Each row was made from one small tree. The marks that hang from a mark follow it in brackets, in the order of their numbers. Every link used is in the known rows. Write each row's tree.
Known rows
Z_961[Z_756]: [-0.28 -0.07 -0.12 -0.09 -0.07  0.00  0.08 -0.21 -0.13  0.12 -0.16 -0.01
 -0.18  0.07  0.35  0.06 -0.12  0.06 -0.04 -0.05  0.06  0.05]
Z_928[Z_26[Z_756[Z_961]] Z_791[Z_482]]: [-0.05  0.38 -0.14  0.15 -0.11  0.01  0.25  0.28  0.09  0.32  0.03  0.08
 -0.09  0.13  0.04  0.02 -0.14 -0.03  0.14 -0.10  0.00  0.04]
Z_756[Z_26[Z_928]]: [-0.19 -0.02  0.17  0.02 -0.05  0.21 -0.02 -0.04 -0.08  0.17 -0.11  0.02
  0.14  0.08 -0.16  0.00 -0.20  0.22  0.09  0.01 -0.01  0.02]
Z_791[Z_482[Z_208] Z_928[Z_26]]: [-0.06  0.48  0.13 -0.11  0.02  0.02 -0.04  0.30  0.36  0.18  0.00  0.05
 -0.26  0.08 -0.10 -0.13 -0.26 -0.03  0.06  0.01  0.08  0.05]
Z_756[Z_26[Z_482[Z_208 Z_961] Z_928[Z_791]]]: [ 0.01  0.03  0.18  0.09 -0.01  0.28  0.15  0.08  0.24  0.20 -0.09 -0.25
  0.30  0.09 -0.19 -0.12 -0.20  0.11  0.13  0.03 -0.10  0.03]
Z_961[Z_756[Z_26[Z_482[Z_208]]]]: [-0.18 -0.09 -0.12 -0.03  0.01  0.09  0.06 -0.03  0.02  0.18 -0.13 -0.11
  0.03  0.10  0.15  0.01 -0.13  0.07  0.01  0.01  0.01  0.01]
Z_208[Z_482[Z_26[Z_928] Z_961]]: [ 0.07 -0.09  0.17 -0.01  0.07  0.12 -0.05 -0.34  0.01  0.12 -0.14 -0.30
  0.03  0.13  0.04 -0.15 -0.23  0.00 -0.04 -0.04 -0.05 -0.06]
Z_208[Z_482[Z_961[Z_756]]]: [-0.05 -0.08 -0.01 -0.12  0.04  0.05  0.05 -0.27 -0.19  0.13 -0.15 -0.19
 -0.16  0.12  0.23 -0.09 -0.19  0.01 -0.09 -0.05  0.00 -0.08]
Z_961[Z_756[Z_26[Z_482]]]: [-0.25 -0.08 -0.15 -0.08 -0.03  0.08  0.08 -0.01 -0.09  0.16 -0.11 -0.08
  0.02  0.09  0.17  0.03 -0.13  0.10  0.01 -0.01  0.02  0.00]
Z_791[Z_928[Z_26[Z_482 Z_756]]]: [-0.21  0.23  0.08 -0.10 -0.05  0.03  0.19  0.31  0.00  0.12 -0.06 -0.06
 -0.04  0.07  0.09  0.04 -0.17  0.12  0.10 -0.04  0.02  0.01]
Z_928[Z_26[Z_482]]: [-0.15 -0.04  0.15  0.11 -0.04  0.04  0.12  0.16 -0.03  0.26 -0.14 -0.01
 -0.15  0.11  0.08  0.02 -0.20  0.13 -0.02 -0.04  0.04 -0.01]
Z_961[Z_756[Z_26[Z_482 Z_928[Z_791]]]]: [-0.23 -0.01 -0.21 -0.04 -0.06  0.13  0.18 -0.01 -0.06  0.15 -0.07 -0.14
  0.15  0.07  0.13  0.05 -0.14  0.09  0.05 -0.02 -0.03  0.00]
Z_791[Z_482]: [-0.17  0.25  0.16 -0.19 -0.07  0.03  0.03 -0.13  0.08  0.18 -0.07  0.17
 -0.15  0.05  0.03 -0.12 -0.21  0.03 -0.09 -0.01  0.07  0.01]
Z_756[Z_961]: [-0.10 -0.04  0.03 -0.09 -0.12  0.12  0.02  0.09 -0.01  0.15 -0.08  0.06
 -0.23  0.10 -0.06 -0.04 -0.15  0.03  0.06 -0.03  0.06  0.01]
Z_928[Z_791[Z_482]]: [-0.13  0.42  0.02  0.00 -0.13  0.02  0.23  0.07  0.06  0.29 -0.03  0.11
 -0.06  0.05  0.04 -0.04 -0.19 -0.02 -0.06 -0.09  0.05  0.08]
Z_482[Z_26[Z_756 Z_928[Z_791]] Z_208 Z_961]: [ 0.24 -0.06  0.34  0.21  0.07  0.20  0.01 -0.43  0.65  0.10 -0.22 -0.48
  0.27  0.12  0.10 -0.20 -0.13 -0.07  0.22  0.00 -0.15  0.16]
Z_756[Z_26[Z_928[Z_791]] Z_961]: [-0.07  0.06 -0.08  0.04 -0.11  0.27  0.04  0.28  0.03  0.19  0.02 -0.02
  0.10  0.11 -0.35 -0.02 -0.17  0.08  0.23 -0.01 -0.02  0.02]
Z_791[Z_482[Z_26[Z_756] Z_961] Z_928]: [-0.08  0.41  0.22 -0.28 -0.03  0.07 -0.08  0.02  0.40  0.00 -0.02 -0.15
 -0.01  0.08  0.01 -0.24 -0.17 -0.06  0.14 -0.02  0.01  0.08]
Z_928[Z_26]: [-0.18 -0.03  0.17  0.16 -0.05  0.02 -0.01  0.07 -0.11  0.25 -0.16  0.09
 -0.31  0.12  0.10  0.06 -0.19  0.15  0.01 -0.06  0.08  0.05]

Write each row's tree
[ 0.01  0.00  0.07  0.01  0.07  0.06  0.00 -0.28 -0.10  0.21 -0.11 -0.17
  0.08  0.10  0.01 -0.04 -0.25  0.03 -0.11 -0.04 -0.02 -0.10]
Z_208[Z_482[Z_26[Z_928]]]
[-0.07 -0.11  0.18 -0.19 -0.06  0.24  0.43 -0.37  0.14  0.00 -0.15 -0.35
  0.48  0.04  0.23 -0.10 -0.12  0.13  0.14  0.02 -0.19 -0.06]
Z_26[Z_482[Z_961] Z_756 Z_928]
[-0.25  0.00 -0.19  0.00 -0.07  0.11  0.09 -0.07 -0.11  0.15 -0.09 -0.07
  0.04  0.07  0.14  0.08 -0.14  0.10  0.07 -0.04  0.00  0.05]
Z_961[Z_756[Z_26[Z_928[Z_791]]]]
[ 0.02 -0.14  0.17 -0.07  0.02  0.14  0.17 -0.14  0.32  0.12 -0.19 -0.32
  0.01  0.09  0.21 -0.17 -0.16  0.00 -0.01  0.03 -0.06  0.02]
Z_26[Z_482[Z_208 Z_961[Z_756]]]
[-0.08 -0.12  0.25 -0.15 -0.07  0.26  0.29 -0.20  0.14  0.02 -0.14 -0.31
  0.22  0.03  0.07 -0.15 -0.19  0.11  0.04  0.01 -0.10 -0.03]
Z_26[Z_482[Z_961] Z_928]
[-0.11  0.24  0.10 -0.04 -0.13  0.17  0.24 -0.16  0.10  0.13 -0.05 -0.07
  0.09  0.02  0.02 -0.08 -0.21  0.04  0.05 -0.06 -0.04  0.06]
Z_26[Z_928[Z_791[Z_482[Z_961]]]]
[-0.17 -0.09 -0.14 -0.04  0.00  0.14  0.10 -0.10  0.04  0.14 -0.11 -0.17
  0.13  0.08  0.12  0.01 -0.15  0.09  0.05  0.02 -0.03 -0.01]
Z_961[Z_756[Z_26[Z_482[Z_208] Z_928]]]
[ 0.08  0.09  0.18 -0.06  0.05  0.13 -0.13 -0.36  0.58  0.08 -0.11 -0.23
 -0.04  0.10  0.06 -0.28 -0.19 -0.12  0.06  0.03 -0.03  0.08]
Z_791[Z_482[Z_26[Z_928] Z_208 Z_961[Z_756]]]
[ 0.07  0.35  0.14  0.10 -0.04  0.06  0.13 -0.07  0.40  0.25 -0.07 -0.12
  0.05  0.10  0.06 -0.15 -0.16 -0.11  0.05 -0.06 -0.03  0.13]
Z_928[Z_791[Z_482[Z_26[Z_756] Z_208 Z_961]]]
[ 0.18 -0.07  0.17  0.15  0.08  0.16 -0.03 -0.35  0.53  0.16 -0.17 -0.29
  0.27  0.11 -0.02 -0.09 -0.15 -0.04  0.17  0.04 -0.10  0.06]
Z_482[Z_26[Z_756[Z_961] Z_928] Z_208]
[-0.04 -0.05  0.18  0.17  0.02  0.05  0.10  0.14  0.12  0.29 -0.16 -0.06
 -0.14  0.12  0.06 -0.01 -0.21  0.10 -0.01 -0.01  0.02  0.01]
Z_928[Z_26[Z_482[Z_208]]]
[ 0.01  0.26 -0.12 -0.06 -0.10  0.18  0.37 -0.15  0.22  0.14  0.00 -0.10
  0.32  0.04  0.02 -0.03 -0.13 -0.03  0.21 -0.02 -0.12 -0.01]
Z_26[Z_756[Z_961] Z_928[Z_791[Z_482[Z_208]]]]
[ 0.00  0.38  0.03  0.26 -0.05  0.00  0.14  0.25  0.21  0.39 -0.03  0.07
 -0.22  0.12 -0.01 -0.02 -0.22 -0.04  0.02 -0.09  0.05  0.10]
Z_928[Z_26 Z_791[Z_482[Z_208]]]
[-0.11 -0.03 -0.02 -0.14 -0.11  0.20  0.27 -0.28 -0.01  0.04 -0.09 -0.09
  0.26  0.05  0.09  0.02 -0.12  0.11  0.20 -0.01 -0.10 -0.04]
Z_26[Z_756[Z_961] Z_928]
[-0.06 -0.20  0.19  0.02 -0.01  0.09 -0.19 -0.32  0.26  0.02 -0.21 -0.32
 -0.14  0.14  0.25 -0.16 -0.10 -0.03  0.09 -0.05  0.00  0.15]
Z_482[Z_26 Z_961[Z_756]]
[ 0.20 -0.16  0.43  0.16  0.11  0.13 -0.15 -0.44  0.61  0.11 -0.28 -0.39
  0.09  0.16  0.15 -0.22 -0.11 -0.04  0.16  0.03 -0.09  0.15]
Z_482[Z_26[Z_756] Z_208 Z_961]
[ 0.04  0.34  0.05  0.22 -0.04  0.03  0.21  0.10  0.29  0.31 -0.06 -0.06
 -0.08  0.13  0.13 -0.06 -0.15 -0.04  0.14 -0.08 -0.03  0.10]
Z_928[Z_26[Z_756] Z_791[Z_482[Z_208 Z_961]]]
[-0.20  0.23  0.03 -0.09 -0.07  0.04  0.08  0.32 -0.02  0.10 -0.05  0.00
 -0.17  0.09  0.04  0.05 -0.16  0.10  0.17 -0.05  0.05  0.04]
Z_791[Z_928[Z_26[Z_756[Z_961]]]]
[-0.13 -0.04  0.04  0.10 -0.06  0.04  0.08  0.07 -0.07  0.21 -0.12  0.05
 -0.16  0.14  0.12  0.07 -0.12  0.12  0.14 -0.05  0.02  0.01]
Z_928[Z_26[Z_756[Z_961]]]
[ 0.04 -0.18  0.19  0.02  0.04  0.12 -0.05 -0.32  0.36  0.08 -0.24 -0.28
 -0.23  0.11  0.27 -0.17 -0.13 -0.03  0.07  0.02 -0.02  0.13]
Z_482[Z_208 Z_961[Z_756]]
[ 0.04 -0.19  0.18  0.04  0.05  0.20 -0.08 -0.28  0.37  0.07 -0.22 -0.31
 -0.09  0.12  0.13 -0.17 -0.15  0.02  0.14  0.04 -0.05  0.11]
Z_482[Z_208 Z_961[Z_756[Z_26[Z_928]]]]
[ 0.06  0.40  0.30 -0.17  0.05  0.09 -0.18  0.06  0.64  0.05 -0.04 -0.20
 -0.13  0.09 -0.11 -0.30 -0.23 -0.12  0.11  0.03  0.02  0.11]
Z_791[Z_482[Z_26 Z_208 Z_961] Z_928]
